Every row comes from one small tree of marks. The marks that hang from a mark follow it in brackets, in the order of their numbers. Every link used is in the known rows. Which tree was each row made from?
Known rows:
K411[K216[K956[K154]]]: [ -1  -9  -7  -5   6 -10  38  45  14  15 -13  -6 -12   9   0 -15  -7 -18
   1  17  15 -17]
K216[K411 K956[K154 K588]]: [ -1 -14  10 -18   1   2  67  29 -12  13  28  30   3  -2   2   3   3   0
  18   7  10  -5]
K216[K550[K588] K956]: [  3 -13  -4  12  32 -24  18  19 -17   8  33  47 -47 -11   7  11   4  20
 -16 -18  53  11]
K331[K588[K265[K216] K550]]: [  1  14   4  11 -17  23 -57 -28  15 -11 -41 -29  41   2  22  20   7   1
 -14   7  -9  10]
K411[K216[K550[K588] K956[K154]]]: [  2  -4   1 -11  33 -16  40  39   3   8  11  12 -47 -12 -16   1  -1   2
   5  10  40 -17]
K331[K588]: [  2 -15  -4  23 -37   6  27 -31   0  11  -9  -7   5   7  27  15   6  21
 -17  25  40  12]
K588[K265]: [ -1   0 -13  23  13   3 -32  -1   4   9 -23  -9   0  14  25  -1   8  11
 -15   9 -12  13]
K265[K216[K956[K154]] K588[K550]]: [  1  29  -6  -3 -29 -15 -30  44  14   2   5 -24  40  -3 -13 -43  -8   7
   3  -5 -28   9]
K216[K550[K588]]: [  3 -26  -5  21  23 -21  15 -12  -7   3   9  15 -45  -6   7  11  12  33
 -14   1  47  12]
K265[K588]: [  2  -2 -17  17 -33 -22  -9  -8   3  19  -1 -20  15   6  15 -33   4  42
 -18  23 -17  12]
K265[K216]: [  2 -15 -17  33 -14 -19  25 -10  11  12 -42 -36 -15  14   0 -23   4  -8
 -16 -10 -17   6]
K956[K154[K550] K216[K411] K588[K265]]: [ -8   0  11 -19 -16  31  -1 -26 -17 -14  21 -28  14   5 -19  10   0 -12
  44  16 -15 -15]
K411[K216[K550[K588]]]: [  2 -28  -6   4  40 -23  26 -13   1   5 -21  -2 -48  -7  -6  11  10  10
 -12  19  34 -16]
K956[K216 K588]: [ -3 -39  -7  22   6 -12  64 -38 -21  11   0 -50  -8  15 -22   4  19  -2
  22  17   5 -11]
K494[K154[K550]]: [ -1  -2 -15  18 -10  10  21 -43  -7  -2 -17  38 -16  11  16   5 -48 -10
 -16   8  42  31]
K331[K588[K265[K216[K411 K956]] K550]]: [  2  27  21 -25 -11  25 -57   4  10  -9   0  35  47 -10  30  28   2 -11
 -17 -14 -13   0]
K411[K216[K550]]: [  1 -35 -11   9  17 -17  16  -5   8 -15 -24   3 -18  14   7   3   5 -11
 -16   3  28 -12]
K956[K154[K550] K216[K411] K588]: [ -6 -27  10 -13 -29  13  46 -30 -14 -13  29 -24   0   9 -28  11  -4 -15
  43  15  17 -18]
K588[K265[K216[K956]] K550]: [ -1  20  -3   7  33   1 -65  27   6  -7 -28   4  22   5   9  -3  -2 -15
 -15 -29 -24   9]
K154[K550]: [ -3 -28 -16  26 -11  -1  -7 -23 -11 -11 -16  19 -17  15  15   4 -17   8
 -15   7  37  12]
K331[K588[K265[K216[K956]] K550]]: [  1  26   9   0  -2  22 -53   4   4  -8 -17   5  44  -3  20  17  -1  -7
 -16  -9  -4   9]

Write each row's tree:
[  3   7 -12  10 -26 -22 -42 -10  13  -3 -28 -39  37   3  -1 -33   1  20
 -16   5 -34   9] : K265[K216 K588[K550]]
[ -1  40  13 -20 -60  45 -24   9  11  -8  12  25  27  -9   9   3 -24 -19
   5  -6 -12   2] : K331[K588[K265[K216[K411 K956[K154[K550]]]]]]
[  2  17  17 -15 -21  27 -65 -28  21 -15 -24   0  49  -5  28  24   7   0
 -15   1 -14   3] : K331[K588[K265[K216[K411]] K550]]
[ -1 -32  15 -11 -16   1  62  -9 -11 -17  47 -20   1   9 -26   0  18 -13
  41  -4  19 -12] : K956[K154 K216[K411 K550] K588]
[ -1  35  14 -22  13  16 -61  51  24  -9   2  15  33  -2   3 -12  -4 -20
   2 -27 -31   2] : K588[K265[K216[K411 K956[K154]]] K550]
[  4  12   1  21 -40  17 -22 -25  12 -15 -22 -16  18   3  13   7  12   1
 -13 -11  -8  12] : K331[K588[K265[K216[K550]]]]
[  2  14  -9  19  12  -6 -31  30   3 -11  -5  19  -3   6   5 -12   1 -17
 -18 -46 -25  14] : K588[K265[K216[K550 K956]]]
[ -5 -15  11 -21  -9  14  44  12 -24  -9  31  53   0  -3  -7  15 -20  -4
  22   6  28  -5] : K216[K411 K956[K154[K550] K588]]
[ -4   0  -3 -13  24  -2  28  18  -5  13  -6  11 -48 -11 -18  10 -26   0
   5  30  36 -20] : K411[K216[K956[K154[K550[K588]]]]]
[ -1  19   1   9  13   3 -18   3   1   2  31 -51 -27  -4 -24  -1  18   8
  27   5  10   0] : K956[K154 K216[K550[K588[K265]]]]
[  0 -43  10  -6   2  -9  53 -32 -21 -19  39  -1  -1   7 -14  11  23 -14
  22 -11  20 -16] : K956[K216[K411 K550] K588]
[ -5 -16   3   6  45  11 -33 -20 -15 -12 -29  -7  32   6  18  31  14  17
   5  20   1   5] : K956[K588[K265 K550]]
[  3  21   3 -25 -17 -19 -46  23   9  -1  17  21  40 -10   7 -36  -5   9
 -20 -17 -39  -1] : K265[K216[K411 K956] K588[K550]]
[  5  13  -2 -14 -38 -25 -12  26   7  -4  36  40  18  -6   0 -43  -2   7
 -20 -36 -37   4] : K265[K216[K411 K550 K956] K588]
[  6  -4  -6  16  25 -29  28  17  -6   8   8  18 -45 -12 -16  -3   2   6
 -16 -33  13   6] : K265[K216[K550[K588] K956]]
[  5  28   2 -20 -58 -18   2  48  19  -4  45  15  19  -8 -10 -52  -6   2
   1 -29 -36   4] : K265[K216[K411 K550 K956[K154]] K588]
[ -2 -37   6  -6  -1  -6  59 -36 -16   8  20 -25   0   8 -12  12  20 -14
  20   8  -5 -18] : K956[K216[K411] K588]
[  2  44   6 -19  10   3  -8  39  16  32   9  -4 -19 -19 -10 -15   1   3
   3  -8 -44  -1] : K550[K588[K265[K216[K411 K956[K154]]]]]
[  1  39 -13  14  12  14 -12 -50   0  16 -42   1 -35 -10  -5   7 -42  -3
 -11   8 -24  26] : K494[K154[K550[K588[K265[K216]]]]]
[ -3 -27  19 -22   7   6  23 -12  -6 -14  26 -32  27   5 -20  13  17 -12
  42  16  20 -18] : K956[K154 K216[K411] K588[K550]]
[ -4  19   9 -20  -4  24 -35 -18  -2   6  33 -29 -21 -11 -21   9  -5   4
  27  17  -1 -12] : K956[K154[K550[K588[K265]]] K216[K411]]
[ -3 -20  -1 -11  21  -8  83  25  -4  17 -20 -13  -7   4 -17   1  -1 -13
  22  34   5 -24] : K411[K216[K956[K154 K588]]]
[ -3  -5  -4   8  37   2  14  12 -25  15  -6  23   9   2  10  16   8   9
   2   9 -15   3] : K216[K956[K588[K265]]]
[  1  10  -1 -12  61 -11 -15  21  -6   7  -6  28 -38 -14   4  21   6   4
 -13   3   4 -17] : K411[K216[K550[K588[K265]] K956]]
[  3   3   0   0  -8   0 -38  -1  15 -17 -10  11   5   4  11 -10  10 -10
 -17 -36 -37   5] : K588[K265[K216[K411 K550]]]
[ -2  15 -12  19   9   2 -37 -32  -2   8 -41 -23 -32  -7 -10  10 -12  14
 -10   6 -28   5] : K154[K550[K588[K265[K216]]]]
